Each row was made from one walk, in order. Every step used is in the known rows, and no mark comes twice. Write each row's walk.
Known rows:
m -> f -> l -> r: [-10.4 -17.0  14.3  24.8 -50.6 -42.3   1.1   2.4 -29.6  -3.3  -4.7   8.4
 -52.0  10.3 -44.9   1.7 -18.9   4.0 -11.4 -30.3  -2.3   0.2 -25.6  -0.4
  -6.8]
n -> f -> m -> g: [ 14.0   0.3  -9.1  38.0 -34.3  -6.9  -3.2  18.0 -10.9  23.6   5.7  21.6
 -10.9  -3.1 -27.9 -46.1 -23.3  21.7 -48.8 -22.0   0.3  -3.7 -16.1  -0.1
 -21.9]
n -> q -> a: [ 14.1  -4.9 -14.4  53.4   6.2 -27.9   3.0  19.2  -7.5  15.1  10.8   7.6
  -4.0  12.5  -1.2 -30.9   5.2  35.1 -15.7 -25.1  28.5   9.5  -3.6  -1.7
   7.7]
l -> f -> n: [ -1.0   6.2  10.2  28.6  -4.5 -31.3  -9.2  -4.4 -32.6  22.3   2.3  17.1
 -11.4  -6.0 -29.7 -43.7 -24.1  20.4 -26.8 -46.0   5.6  -3.1 -24.7 -20.2
  -2.5]
a -> r -> l: [  8.9  14.5 -13.0  15.6 -17.4 -28.6   9.6  22.2 -22.3 -24.1  -6.3   1.7
 -26.4 -17.0 -29.8 -39.8 -29.0 -21.2 -23.4 -41.1  -2.6  -0.6 -27.8 -14.6
  -7.8]
f -> n -> q -> l -> r: [  9.9  -8.6  13.4  27.9 -23.3 -38.6   3.9 -12.6 -47.1   7.8  -6.3  13.3
  -2.3  20.2 -11.9 -21.6 -30.5  44.2 -16.7 -35.0   2.3  19.6  -9.1 -24.3
  39.8]
n -> f -> l: [  2.6  -4.0  -2.3  44.0 -29.4 -34.7   0.2  10.1 -24.9  19.3  -9.9   9.6
 -30.0  15.4 -29.3 -10.8 -13.6  -8.2 -41.9 -36.3   4.1 -30.5 -22.3  -0.6
  -4.4]
r -> a -> q: [ 18.9  10.4 -19.4  29.0  -9.8 -29.9  -3.9  23.9  -1.7 -22.3  16.0  22.8
 -12.5   8.8 -31.8 -36.1  -1.7   9.1   7.5 -36.3   5.4  10.4 -10.9 -22.6
  -7.7]
q -> a -> r: [ 14.1  12.2 -13.4  56.4 -15.3 -32.1   1.7  20.3 -18.8 -22.1  12.9  -0.9
 -25.1  -2.4 -20.3 -39.9   3.0   1.5 -14.4 -16.3  18.4  18.7 -17.0  -4.4
 -14.4]
a -> q -> n: [ 37.5 -17.4 -21.2  55.2 -16.7 -38.0   2.5  11.5 -17.5  -3.4   1.9  14.1
   6.8   6.5   2.8 -31.1 -15.3  20.2 -24.2 -31.7  -3.1   2.8  -2.0 -32.9
 -18.4]
r -> a -> q -> n: [ 35.8  -0.1 -26.8  45.6 -13.9 -39.2   7.9  12.4  -0.3 -27.6  19.2  22.1
   2.4  15.4 -14.7 -20.4  -2.9  29.9  -2.6 -37.7  -0.1  11.8 -12.7 -29.4
 -11.3]
r -> l -> f -> m -> g: [  2.3   6.0 -15.3   6.5 -12.0  -0.8   5.5  15.7 -11.0   9.1   2.4  23.7
 -15.1 -26.2 -36.3 -50.9 -39.5  22.0 -51.0 -42.2  -5.5  -3.0 -36.0 -10.8
 -19.8]
r -> l -> f -> n -> q -> a: [ 15.9  11.0  -5.6  30.2  25.8 -31.1  15.9  -6.1 -37.1  20.0   5.0  14.6
  11.7   2.5 -15.1 -42.4 -16.8  50.3 -33.7 -48.4  31.2  -4.2 -28.0 -22.9
  28.2]
l -> f -> m -> k: [ -1.7 -12.4  17.2  30.1 -38.4 -13.7  13.7  30.1 -13.3  22.9   5.2  23.1
 -20.6  -7.4 -47.0 -49.9  -4.3  24.8 -30.8 -36.7  -2.8  -6.5 -31.3  -3.2
 -25.7]
r -> a -> q -> l: [ 34.3   1.2 -22.1  30.0 -20.1 -45.5  -5.5  18.6  -6.4 -21.6  11.2  30.0
 -13.5  17.9 -36.4 -24.0 -11.0  23.1   7.7 -34.7   2.8  20.7  -7.1 -23.0
  -1.2]
f -> n: [  5.5  11.6  10.8  38.4  -3.0 -33.5   1.4  -2.2 -21.4  12.3  -2.7   8.4
  -5.4   0.6 -14.0 -39.2  -8.0  17.1 -18.2 -39.4  -4.8  13.6 -20.9 -20.2
 -14.4]
r -> a -> q -> n -> f: [ 44.3  -3.6 -27.6  48.6 -28.0 -43.2   0.9   8.2 -10.7 -11.6  19.5  26.0
   5.8  25.3 -25.0 -16.9 -13.2  28.0 -13.0 -30.7  10.8 -11.3  -8.0 -23.7
   5.7]
l -> f -> n -> q: [  4.6  -0.7   4.4  24.6   5.0 -26.8  -5.1   1.8 -39.9  30.7   4.4  21.8
   2.7   1.3 -19.3 -45.3 -25.7  32.0 -32.1 -54.6  16.4  -9.6 -14.0 -21.4
  22.3]
m -> g: [ 11.1   3.2 -22.4  43.0 -15.4 -19.7 -19.5  28.2   3.2   8.1   5.3  17.3
 -19.4  -8.9 -23.3 -38.5 -25.2  19.5 -22.5 -33.3  -0.7  14.2  -6.6  -0.6
 -25.2]
r -> a -> q -> l -> f: [ 27.8  -6.1 -22.7  20.9 -20.5 -42.1 -17.8  16.5 -16.8 -11.6  15.7  38.9
 -19.2  14.2 -51.7 -29.0 -26.2  26.4  -0.6 -41.6  13.1   4.9 -10.9 -23.9
  13.0]
l -> f: [ -6.4  -8.6  -1.3  23.8 -20.0 -24.0 -20.4  16.1 -15.6  19.8   3.9  15.9
 -27.3  -7.3 -32.8 -34.4 -30.3   6.2 -23.2 -37.0   8.8 -12.1 -17.1  -3.3
  -5.0]
q -> a -> r -> l: [ 17.6  19.5 -19.0  38.2  -5.8 -31.9  16.3  17.7 -18.7 -29.0   2.3  -2.6
 -21.7  -8.5 -21.6 -37.4  -9.1  -1.0 -20.7 -25.5  15.9  12.1 -28.9 -10.9
  -7.5]
f -> l -> r: [-20.0  -4.2   9.7  32.8 -34.7 -26.7   5.9   3.9 -27.1 -11.6  -9.2  -2.7
 -43.5   6.5 -24.1  -3.8 -13.5  -3.6 -22.4 -30.3 -11.8  -4.3 -28.5  -6.5
   3.2]
q -> a -> r -> l -> f -> m -> g: [ 16.5  21.4 -25.3  29.5 -11.3  -6.0  17.2  19.5 -24.5 -22.5  15.1  14.7
 -20.0 -25.2 -39.5 -61.2 -23.4  20.4 -51.3 -27.9  14.7  11.4 -39.0 -11.4
 -18.0]
l -> f -> m: [-12.0  -8.4  10.8  17.0 -24.0  -9.2   2.3   8.6 -19.6  16.9   5.2  16.0
 -23.8 -10.9 -28.9 -45.2 -15.2   8.8 -36.2 -31.7  -3.3  -6.4 -30.7  -9.7
 -18.8]
m -> f: [ 10.9 -15.1   0.1  26.7 -32.0 -43.7 -14.1  15.5  -5.6  17.1   1.8  19.2
 -29.8   1.8 -38.4 -24.4 -17.1  11.2  -3.6 -31.2   8.3   7.6 -10.7   1.7
 -26.8]

Which walk is each row?
[ 25.4 -15.9 -10.0  52.6 -35.6 -40.7  -5.3   1.2 -14.3  22.1   0.7  11.5
  -1.5  15.8 -10.5 -11.4 -26.3  22.3 -35.5 -25.1   4.8 -17.0 -10.2  -6.1
  -3.7]
q -> n -> f
[ 22.3  -7.4   9.0  27.9  -7.8 -45.2   1.3   3.5 -29.5  27.9   1.7  25.9
   0.9  10.6 -24.8 -35.4 -12.9  37.9 -12.3 -48.5  17.1  10.6  -8.1 -16.4
   0.4]
m -> f -> n -> q
[ 23.0  13.6 -25.2  33.5   4.4 -26.9  21.7  23.9 -26.4 -18.5   5.0   1.4
  -7.7  -2.3 -12.6 -40.4 -11.0  10.9 -24.8 -34.4  27.3   5.0 -18.5 -11.5
  17.4]
n -> q -> a -> r -> l
[ 29.9 -18.9  10.1  60.3 -54.9 -30.2  28.1  18.1 -11.8  25.1   3.3  17.8
   5.7  14.2 -25.7 -26.0  -0.9  41.0 -42.0 -25.1  -6.2 -11.9 -24.4  -4.5
 -24.5]
q -> n -> f -> m -> k
[  8.5   8.8   7.1  19.4 -19.5 -40.2   9.0 -11.3 -29.4 -16.1  11.7  21.1
  -6.4  28.8 -31.3 -11.4 -17.5  53.5   7.7 -40.3   3.7  28.4 -18.6 -20.5
  48.4]
f -> n -> q -> l -> r -> a
[ 13.1  -9.8  17.0  42.8 -50.8 -20.6  18.4  29.7 -13.0  29.2   0.4  18.2
 -11.7   8.3 -41.1 -41.6   0.4  21.3 -35.6 -23.8  -0.9 -13.9 -22.7   3.5
 -21.9]
n -> f -> m -> k
[ 31.4  -2.1   1.8  50.4   2.6 -49.0   8.1  -0.9 -26.0  24.1  12.8  20.6
   5.6  18.9 -18.8 -34.6   6.7  58.2  -8.0 -32.3  34.2  22.2  -9.0 -11.5
  -0.3]
m -> f -> n -> q -> a
[  4.0 -17.6   3.0  51.7 -54.9 -39.2  10.5 -11.2 -37.0   1.1  -6.1   0.6
 -23.4  23.1 -18.1  15.2 -26.1  14.1 -42.9 -25.4  -5.0 -25.4 -25.9  -8.3
  17.2]
q -> n -> f -> l -> r
[ 21.2  -3.9 -15.4  37.1 -34.1 -35.0   6.9   1.1 -12.6 -40.9  20.5  14.1
  -7.3  18.7 -18.7 -11.3 -15.1  30.7   4.6 -24.5  -4.5  15.3 -15.5 -29.5
  13.2]
l -> r -> a -> q -> n
[  2.7   6.3  -8.6  20.6 -29.3 -24.9  -3.3  13.6 -15.2 -36.9  17.4  14.7
 -23.3  11.3 -34.7 -25.6 -13.7  11.9  11.8 -23.6   1.0  13.1 -14.2 -22.1
  17.0]
l -> r -> a -> q
[ 20.7  -4.3  -9.6  14.5 -26.7 -26.8   6.5   9.3 -19.7 -13.4  16.3  38.0
 -15.3  11.3 -46.9 -38.9 -12.8  28.7 -14.4 -35.2   1.0   9.0 -24.4 -29.0
  -2.7]
r -> a -> q -> l -> f -> m
[ 18.2 -19.0  -5.1  30.7 -44.5 -39.2 -13.4   6.1 -36.8 -12.1  -6.2  15.1
 -18.4  12.4 -22.7 -24.9 -35.6  16.4 -10.3 -18.8  -2.8  12.6  -0.1 -28.3
  15.1]
a -> q -> l -> r
[ 11.6  14.0 -18.9  27.4  -7.9 -28.5   5.2  16.2 -30.6 -18.1   9.1   5.7
 -27.6 -14.0 -38.6 -41.1 -25.3   1.6 -29.2 -31.6  25.6  -3.6 -33.4  -9.2
   4.9]
q -> a -> r -> l -> f
[ 17.1   6.6 -25.2  23.7   2.3 -25.7  10.6  22.6 -37.6  -9.8  11.0   9.8
 -13.9  -7.1 -28.2 -44.6 -26.9  13.9 -34.6 -39.2  37.3 -10.1 -21.5 -12.6
  28.7]
n -> q -> a -> r -> l -> f
[ -8.6  -0.7   4.4  -2.2 -14.0  -7.8  17.3   4.5 -19.6   9.9  -6.0  14.2
 -20.0 -18.8 -30.8 -41.9 -26.4   7.3 -42.3 -40.0  -7.5 -12.2 -42.5 -14.8
 -11.3]
r -> l -> f -> m
[ 16.4  27.6  -6.4  32.5   7.3 -36.2  14.5  -4.6 -46.2 -15.3   5.8   5.9
 -10.3 -11.2 -33.6 -51.5 -19.3  15.7 -32.9 -39.8  22.0   4.8 -39.8 -26.1
   6.5]
q -> a -> r -> l -> f -> n
[-21.3  11.9   3.6  23.5 -31.4 -28.7  11.8   5.1  -8.6 -34.8   8.1   4.6
 -47.7  15.9 -41.6   5.0  -0.3   4.2   0.4 -35.3  -9.8   6.9 -38.8  -2.2
  11.1]
f -> l -> r -> a
[  7.3   7.7  -2.1   5.7  14.9 -25.6  10.1  -0.7 -40.0  25.0  -4.8  20.2
   6.4  -5.3 -21.1 -43.0 -36.3  30.5 -37.9 -63.2  14.6 -16.1 -27.2 -26.3
  28.9]
r -> l -> f -> n -> q
[ 33.4   1.9 -29.9  20.8 -23.9 -18.4  -5.8  21.3 -11.0 -15.0  23.0  48.6
 -11.7   1.5 -52.8 -48.0 -25.6  45.3 -23.1 -38.0   1.4  19.5 -17.7 -24.9
 -11.7]
r -> a -> q -> l -> f -> m -> g
[ 25.8 -13.7 -11.2  36.4 -48.6 -54.4  18.2  -1.8 -23.7 -40.3  16.4  23.7
 -26.4  26.9 -43.1  11.6  -7.7  30.4   0.1 -35.6  -2.0   9.3 -26.2 -25.8
  -1.7]
m -> f -> l -> r -> a -> q -> n
[  6.4   5.6  -7.5  29.7 -41.9 -31.9   6.6   7.2 -35.0 -27.3   9.3  15.4
 -31.7  27.2 -46.7  -5.7 -14.6   1.3 -14.7 -29.4   4.9 -20.1 -23.6 -18.2
  29.2]
n -> f -> l -> r -> a -> q
[-16.1  10.7   3.8  16.4 -34.1 -23.8  -4.8   8.1   0.7 -29.3  16.0   7.5
 -36.5   9.5 -39.6 -11.0 -12.0  14.1  14.5 -24.1  -3.0  16.9 -25.1   0.6
  15.3]
l -> r -> a
[ 21.7 -15.3  -9.0  61.0 -33.3 -43.9  11.4  -1.0 -24.4  15.3  -7.0   8.8
 -14.5  20.5 -13.5   5.3 -13.7  12.1 -48.9 -37.7  -2.5 -28.4 -22.7  -7.7
  -7.6]
q -> n -> f -> l
[ 10.1   5.6   3.7  34.8   6.4 -29.8   6.4   4.8 -28.0  21.3  -2.5  12.2
   8.6   7.0  -4.2 -41.9  -8.6  29.2 -23.3 -48.7   7.1   6.1 -11.0 -22.4
   9.9]
f -> n -> q
[-14.4   9.7   3.9  25.1 -45.5 -30.8   5.4   1.5 -21.0 -18.2   8.0   9.3
 -44.6  25.0 -50.8   9.4 -13.3   2.9 -11.3 -29.6   1.3 -16.7 -34.4   3.8
  28.6]
n -> f -> l -> r -> a
[ 15.1  -2.2 -14.9  45.0 -31.8 -38.6  22.3  -1.7 -22.4 -48.0  12.1  13.0
 -19.9  24.3 -21.5   5.6  -4.2  21.5 -10.4 -36.9 -11.0   5.0 -28.2 -32.1
   8.3]
f -> l -> r -> a -> q -> n
[ -0.9   1.3   0.4  17.9 -43.1 -38.3  -6.7   2.5  -6.8 -29.0  10.3  15.3
 -35.8  20.5 -43.8   0.4 -21.4  27.9  16.5 -23.1  -3.6  27.9 -22.3  -2.8
  21.2]
q -> l -> r -> a
[ -1.9   8.2  -7.8  27.5 -27.6 -30.4  12.5  10.9 -24.0 -42.0   8.9  11.9
 -34.9  16.2 -37.8 -10.1  -1.4   0.2  -2.9 -35.3  -6.4   2.3 -27.6 -24.5
  11.6]
f -> l -> r -> a -> q
[ 13.3 -25.3 -10.9  20.8 -18.7 -34.6 -17.5  17.3 -28.6  29.7   0.1  28.8
 -13.0   9.7 -28.3 -26.4 -40.4  32.5 -25.9 -45.7  19.4  -8.4  -2.3  -7.5
  26.1]
n -> q -> l -> f
[ 23.9  19.8  -6.4  57.8   7.9 -34.1  17.2   8.6 -42.9 -11.0  12.5   4.5
   4.5   7.4  -8.2 -51.7   6.4  26.5 -23.1 -34.2  27.0  20.1 -14.5 -22.2
  11.7]
f -> n -> q -> a -> r
[  2.2  13.6   5.4  10.7   4.7 -31.1   4.2  -7.4 -33.5  16.2  -6.7  16.3
  -7.8 -11.6 -31.2 -39.5 -36.0  17.9 -33.7 -53.8   1.8 -10.3 -36.6 -25.8
   5.5]
r -> l -> f -> n
